Each row comes from the steps of one walk. Every step used is in the known rows, and no mark comes twice. Write the walk behind each row, first mark first.
Known rows:
T > N > G: [ -3  20  -4   7  -3 -41 -25 -11   5 -31  -3   7   1  -2  -1  36  15  15
 -39  -6  15 -28 -16]
J > P > K: [-31  -6  25  13   3   5 -25  11 -29 -18 -41 -39   1   8  12   1 -16 -48
  -4 -56  -1 -19  31]
H > T > N: [ 16   5   9   5  -7 -35 -26 -18 -24 -11 -14 -10  20  23  11 -10 -10  41
 -21  45  -3 -38  14]
K > T > N: [ 20 -20  17  19  -2 -11 -15   6 -34   2   1  -3   9 -18   4  13 -12  46
 -13  13  -2  -9  -6]
J > P > K > T > N > G > Q: [-12 -17  10   1  42  12  -1   8   0 -35 -22  29 -28 -35  -2  30   1 -48
   6 -37  17   7 -18]
P > K > T > N > G: [ -3 -11  -8   9  12  15 -32   9 -22 -34   6   9 -28 -36  24  40   1   9
 -23 -14   9 -23 -16]
P > K: [-21 -13  15  28 -12   2 -36   8 -35 -20 -14 -38   4   5  21  -1 -12 -24
 -16 -32  -5 -31  47]
Q > T > N > G: [  6  27  -9   3   6 -37 -13  -2  -9 -10  -2  15  -7  -1  26   7  16  48
 -23  13   6 -48  -7]
Y > Q > T > N > G > J: [ 17 -11 -21 -23  13 -40  22 -15  21  60   8   1  -5 -17  10  -1  20  10
 -17   3 -10 -38 -14]
K > P: [-27  10  49  10  -2 -27 -12 -17 -31 -17  -5 -26  11   8 -18  24 -21  25
 -11 -31 -16  -9  27]
G > Q > T: [  0 -18  21  27   7 -32  18   9 -24  17 -11   6  19  12   5 -37  -5  10
  19   3 -15 -27  61]
N > T: [  3 -17  -2  12   3 -25 -12  18 -31   5 -11  -8  30  15  11  -7 -12  34
 -18 -12   4 -34  41]
G > Q > T > N: [ 16   2  18  27   8 -42   8   5 -10   8  -7   9  15  17  -6 -26  -4  18
  12  39  -4 -25  21]
J > T > N > G: [ 10  -2   9   5 -11 -22 -21 -16  -2 -46   9  33  -3 -27  29  34  12  37
  -9 -12   3 -11 -21]
H > T > N > G > J: [ 19   5 -25 -38  -3 -24  -3 -33   3  29  -2   5   4  -8  17  -1  13  34
 -36  24 -13 -42  -7]
P > K > T: [ -9 -40  12  27   1  29 -25  16 -56   0  -5 -21  -2 -24  30   0 -20   3
  -1 -31 -12 -16  40]
T > N > G > Q: [ -2   1   1  13  11 -52  -2  -9  22 -29  -4  31   1  -4 -23  29  18 -18
 -20  -2  18 -11  -4]
Q > G > N: [ 22 -14   4  21 -23 -25 -22  -9 -22 -20 -14   7  28 -21  -7  59   2  30
  -9 -12   8 -22  25]
Q > G > J > P > K > T > N: [ 23 -31   2 -23   3  22  -9   1 -30  24 -26  -9  -1 -58   2   5  -6 -32
   9 -29  12  -7 -28]
P > K > T > N: [  8 -22  12  23   0  18 -33  16 -42 -16  -2 -20  -9 -20  18   9 -19   9
  -8   3  -1 -15   1]
Y > Q > T: [ -2 -36  17  25   7 -39   9   6 -22  31  -2 -16  16   9  14 -22  -3  14
   2  -9 -16 -32  43]
J > P > K > T > N: [ -2  -8  23   6  16  21 -24  19 -34 -19 -29 -19 -14 -19  16  10 -22 -14
   2 -24   5  -6 -19]
H > T > N > G > Q: [  6  -1  -2   0  17 -44  -1 -25  13 -28  -6  36   4  11  -3   5  13  11
 -17  38   9 -25   9]

Write each row's walk:
[-13  -4   3  -5  30  19 -23   6 -16 -33 -24   9 -30 -35  20  36  -2 -15
 -14 -41  16 -13 -34] | J > P > K > T > N > G
[ 16  -5  -9 -41  17  -3  20  -9  -3  39 -18  14 -10 -51   4  22  10  10
 -15 -37  -4  -2 -41] | K > T > N > G > J > P
[  9  -3  -6 -36  28 -37  34 -12  29  54 -19  -3  -9 -17   4   2  18 -13
  -5 -25  -7 -29 -30] | Y > Q > T > N > G > J > P
[ 32 -52 -15  12   8 -31  -7   9  -5  -4  -4  20  33 -19 -15  62   0  27
 -11 -12  22 -25  24] | Y > Q > G > N > T
[ 47 -33   7 -11 -35 -21 -10 -22 -16  10  10  17  29 -49  10   6  10  17
  16   1  -3  -6 -15] | Q > G > J > T > N
[-10  -8   0  14  21 -35  19   1  -5   3  -3  32   3  -3  13 -16  13   8
   3 -10  -7 -30  48] | N > G > Q > T
[ 16  15  13  18  -4 -32 -15   8 -31   5 -12 -14  12  14  17 -18  -6  52
  -7  32  -3 -41  11] | Q > T > N
[ 12   9 -22 -24 -11 -33  -2 -20  14  27  -3   0   3 -22  -2  28  20   8
 -36  -9   0 -28 -19] | T > N > G > J
[  8 -29  -4 -23 -16  -1   9 -25  -5  26  10  17   5 -46  39   8  13  20
  -2 -51 -29 -11  15] | N > G > J > T
[ 36 -23  14 -10 -30  -9   0 -15 -11  25   7  -6  19 -24  16  -8  -4  28
   5   1 -27  -4  -7] | G > J > T > N
[-16 -29  -9 -32  21  40   9   0 -23  34 -22  -5 -24 -55  30   9   0 -33
  -5 -78 -16 -10   6] | N > G > J > P > K > T
[  1  29 -14 -37  18  10  -1   4  -3  23 -27 -11 -29 -20  37 -15   5 -16
 -11 -24  -3 -43 -22] | Q > T > N > G > J > P > K
[ 14 -19   9 -20  10  35  -3   8 -27  38 -26 -26 -12 -36  14  -6 -19 -20
   3 -25 -12  -4 -20] | G > J > P > K > T > N
[ 22  17 -25 -26   1 -25   9 -12  -2  47   3   5  -2 -19  26 -11  16  42
 -22  11 -12 -49 -10] | Q > T > N > G > J
[ 43 -64   9  -9 -21 -34   4 -26   8  24  17  12  27 -50  -7  13  12 -12
  17 -10  -1   4 -18] | Y > Q > G > J > T > N
[  9 -19 -24 -21   9  26 -11  -3 -13  21  10   2 -24 -51  27  20   5  -1
 -25 -17  -5 -20 -18] | P > K > T > N > G > J
